Each row was made from one small tree. Brackets hold a mark, then the marks that hang from it, in alphabetical order. Every link used is in the known rows. Write each row's tree.
In the rows, 128 means zero.
Known rows:
[kizin [fetudut kigo [zopo [ratip nozutak]]]]: [148  79 119 150  91 145 154 121 126 169 107 152 175 136 131 157  56 126
 110]
[ratip biluvo nozutak [zopo [fetudut kigo]]]: [131 108 158  51 141 134 198 178 104 163 115  94 155 152 138 162 115 125
 151]
[kizin [fetudut kigo [zopo [ratip biluvo] velo]]]: [131  66 118 144 107 119 159 122 134 188 124 142 189 142 112 146  57 115
 113]
[kizin [fetudut zopo]]: [134  87 127 152 115 133 119  99 145 158 123 147 177 131 122 144  74 137
 105]
[kigo [fetudut [zopo [ratip biluvo nozutak] velo]]]: [127  87 140 131  87 119 179 146 130 179 131 112 170 137 112 145  81  98
 127]
[kizin [fetudut [zopo ratip]]]: [132  86 136 150  92 128 126 104 140 170 124 135 172 125 118 141  66 140
 116]
[nozutak ratip]: [120 107 142 129 132 132 121 149 144  98 157 138 120 124 137 139 150 116
 131]
[fetudut kigo [zopo ratip velo]]: [155  61  86 140 117 134 194 166 101 190 107 172 147 127 114 128  46  96
 128]
[nozutak [ratip zopo] zirav]: [107 107 149 113 116 136 145 146 163 111 142 125 140 127 135 128 142 118
 126]
[kizin fetudut]: [114 106 139 153 108 116 108  87 155 145 138 121 170 143 130 152 112 139
 110]
[kigo [fetudut [zopo [ratip biluvo] velo]]]: [119  85 146 137  88 109 169 143 132 189 135 112 170 137 105 131  76  97
 130]
[fetudut kigo [zopo [ratip nozutak] velo]]: [166  65  76 132 116 147 207 171  99 175 101 173 146 128 124 148  54  97
 124]
[kizin [fetudut kigo [zopo [ratip [nozutak zirav]]]]]: [147  85 117 151  87 151 162 118 130 166 103 149 183 134 130 155  59 123
 103]
[kigo [fetudut zopo]]: [131  97 145 149  95 131 147 134 130 169 121 133 162 135 121 132  78 105
 118]
[ratip biluvo]: [121 145 154  80 147 125 142 152 119 126 131  99 147 127 103 109 136 123
 138]
[zopo fetudut ratip velo]: [100  69 130 149 105  80 193 127 124 205 163  81 140 148 120 167 126 113
 149]
[zopo velo]: [113  94  95 139 145  96 148 119 147 145 151 128 143 144 122 146 137 111
 123]
[nozutak [ratip [zopo [fetudut kigo] velo]] zirav]: [100  75 137 128 127 122 177 147 159 141 152 122 154 147 138 151 141 101
 123]
[biluvo [ratip [nozutak zirav] [zopo fetudut velo]]]: [ 94  96 156 135 102 125 216 169 152 163 145  87 140 144 166 150 112 120
 138]
[ratip [nozutak zirav]]: [148 146 105 114 119 168 172 131 132  91 108 122 141 129 145 164 150 125
 106]
[kizin [fetudut kigo [zopo velo]]]: [136  61 101 163 122 126 146 109 142 176 122 163 189 148 125 155  63 115
  98]

Write each row's tree:
[113  62 103 157 150  99 194 132 121 190 148 121 156 169 134 174 127  94
 122] : [zopo [fetudut kigo] velo]
[131 108 149 127  86 130 191 143 101 167 132  82 124 134 141 177 127 131
 149] : [zopo fetudut [ratip nozutak]]
[133 119 156  99  94 145 231 169  88 169 115  73 152 142 127 162 122 110
 142] : [zopo [fetudut kigo] [ratip biluvo [nozutak zirav]]]
[ 93  96 184 141 100 116 184 179 134 185 142 100 126 140 160 117  84 124
 153] : [biluvo [ratip [zopo [fetudut kigo]]]]
[124  94 153 143  87 119 190 150  92 197 127  98 129 141 132 151 102 115
 150] : [zopo [fetudut kigo] ratip]
[115 139 152 142  97 157 194 169 143 113 131 100 129 125 162 132 124 122
 124] : [biluvo [ratip [nozutak zirav]]]
[ 90  91 160  92 141 117 178 158 160 135 160  94 165 141 118 137 154 105
 132] : [nozutak [ratip biluvo [zopo fetudut velo]] zirav]
[138  83 135 139  98 135 149 126 125 179 113 142 183 134 115 137  53 123
 116] : [kizin [fetudut kigo [zopo [ratip biluvo]]]]
[133  60 109 161 100 120 154 113 137 188 123 152 183 142 121 152  55 117
 110] : [kizin [fetudut kigo [zopo ratip velo]]]
[120  84 135  59 153 112 212 172 117 175 131  94 165 164 133 175 121 113
 147] : [ratip biluvo nozutak [zopo [fetudut kigo] velo]]
[128  87 129 148  77 126 183 135 138 175 125 118 170 137 119 150  83  97
 117] : [kigo [fetudut [zopo [ratip [nozutak zirav]] velo]]]
[128  67 109 106 133 114 198 148 126 177 128 122 146 165 158 194 114 117
 137] : [ratip nozutak [zopo [fetudut kigo] velo]]
[151  70  99 116 127 133 201 178  97 189 109 158 156 126 102 119  51  94
 133] : [fetudut kigo [zopo [ratip biluvo] velo]]
[110 115 182 104 101 109 183 153  99 186 142  61 139 131 109 135 122 126
 161] : [zopo fetudut [ratip biluvo]]
[143  78 118 157 114 141 137 113 132 167 110 163 181 141 128 146  58 123
 101] : [kizin [fetudut kigo zopo]]
[119 106 172 109 101 117 200 167  86 196 129  78 143 141 115 137 107 112
 157] : [zopo [fetudut kigo] [ratip biluvo]]
[130 130 152  38 137 132 165 169 123 132 118  99 146 135 129 143 122 137
 152] : [ratip biluvo nozutak zopo]
[116 116 114  92 107 111 205 148 134 143 141  81 154 132 107 153 141 110
 138] : [zopo [ratip biluvo [nozutak zirav]] velo]
[109  60 120 154 104  87 210 141 111 215 150  98 144 158 126 169 110  98
 145] : [zopo [fetudut kigo] ratip velo]
[129  77 122 134 107 120 150 111 145 168 133 126 185 134 113 158  78 130
 115] : [kizin [fetudut [zopo [ratip biluvo nozutak] velo]]]
[105  61 128 123 135  87 171 139 131 206 139 121 148 162 137 154 100 116
 145] : [ratip [zopo [fetudut kigo] velo]]
[ 98 107 147 129 100 128 202 170 159 146 141  99 136 136 162 138 109 122
 136] : [biluvo [ratip [nozutak zirav] [zopo velo]]]
[117 117 125  48 142 123 198 158 145 136 124  91 171 144 120 152 136 120
 134] : [ratip biluvo [nozutak zirav] [zopo velo]]
[141  62 103 155  99 129 163 117 135 178 119 152 183 143 128 166  60 117
 107] : [kizin [fetudut kigo [zopo [ratip nozutak] velo]]]
[123  73 104 144  98 116 241 144 114 188 136  93 153 158 137 194 126  96
 130] : [zopo [fetudut kigo] [ratip [nozutak zirav]] velo]
[136 104 145 143  68 141 173 139 128 167 114 119 163 129 122 141  78 105
 120] : [kigo [fetudut [zopo [ratip [nozutak zirav]]]]]
[128 141 149  40 130 145 183 164 131 124 109  91 160 133 125 139 130 132
 138] : [ratip biluvo [nozutak zirav] zopo]
[140  77 126 156  91 135 144 118 128 180 112 152 176 135 124 143  51 125
 112] : [kizin [fetudut kigo [zopo ratip]]]
[ 98  71 161  92 150 101 161 173 140 151 167 113 147 148 126 144 135 104
 150] : [nozutak [ratip biluvo [zopo [fetudut kigo] velo]]]
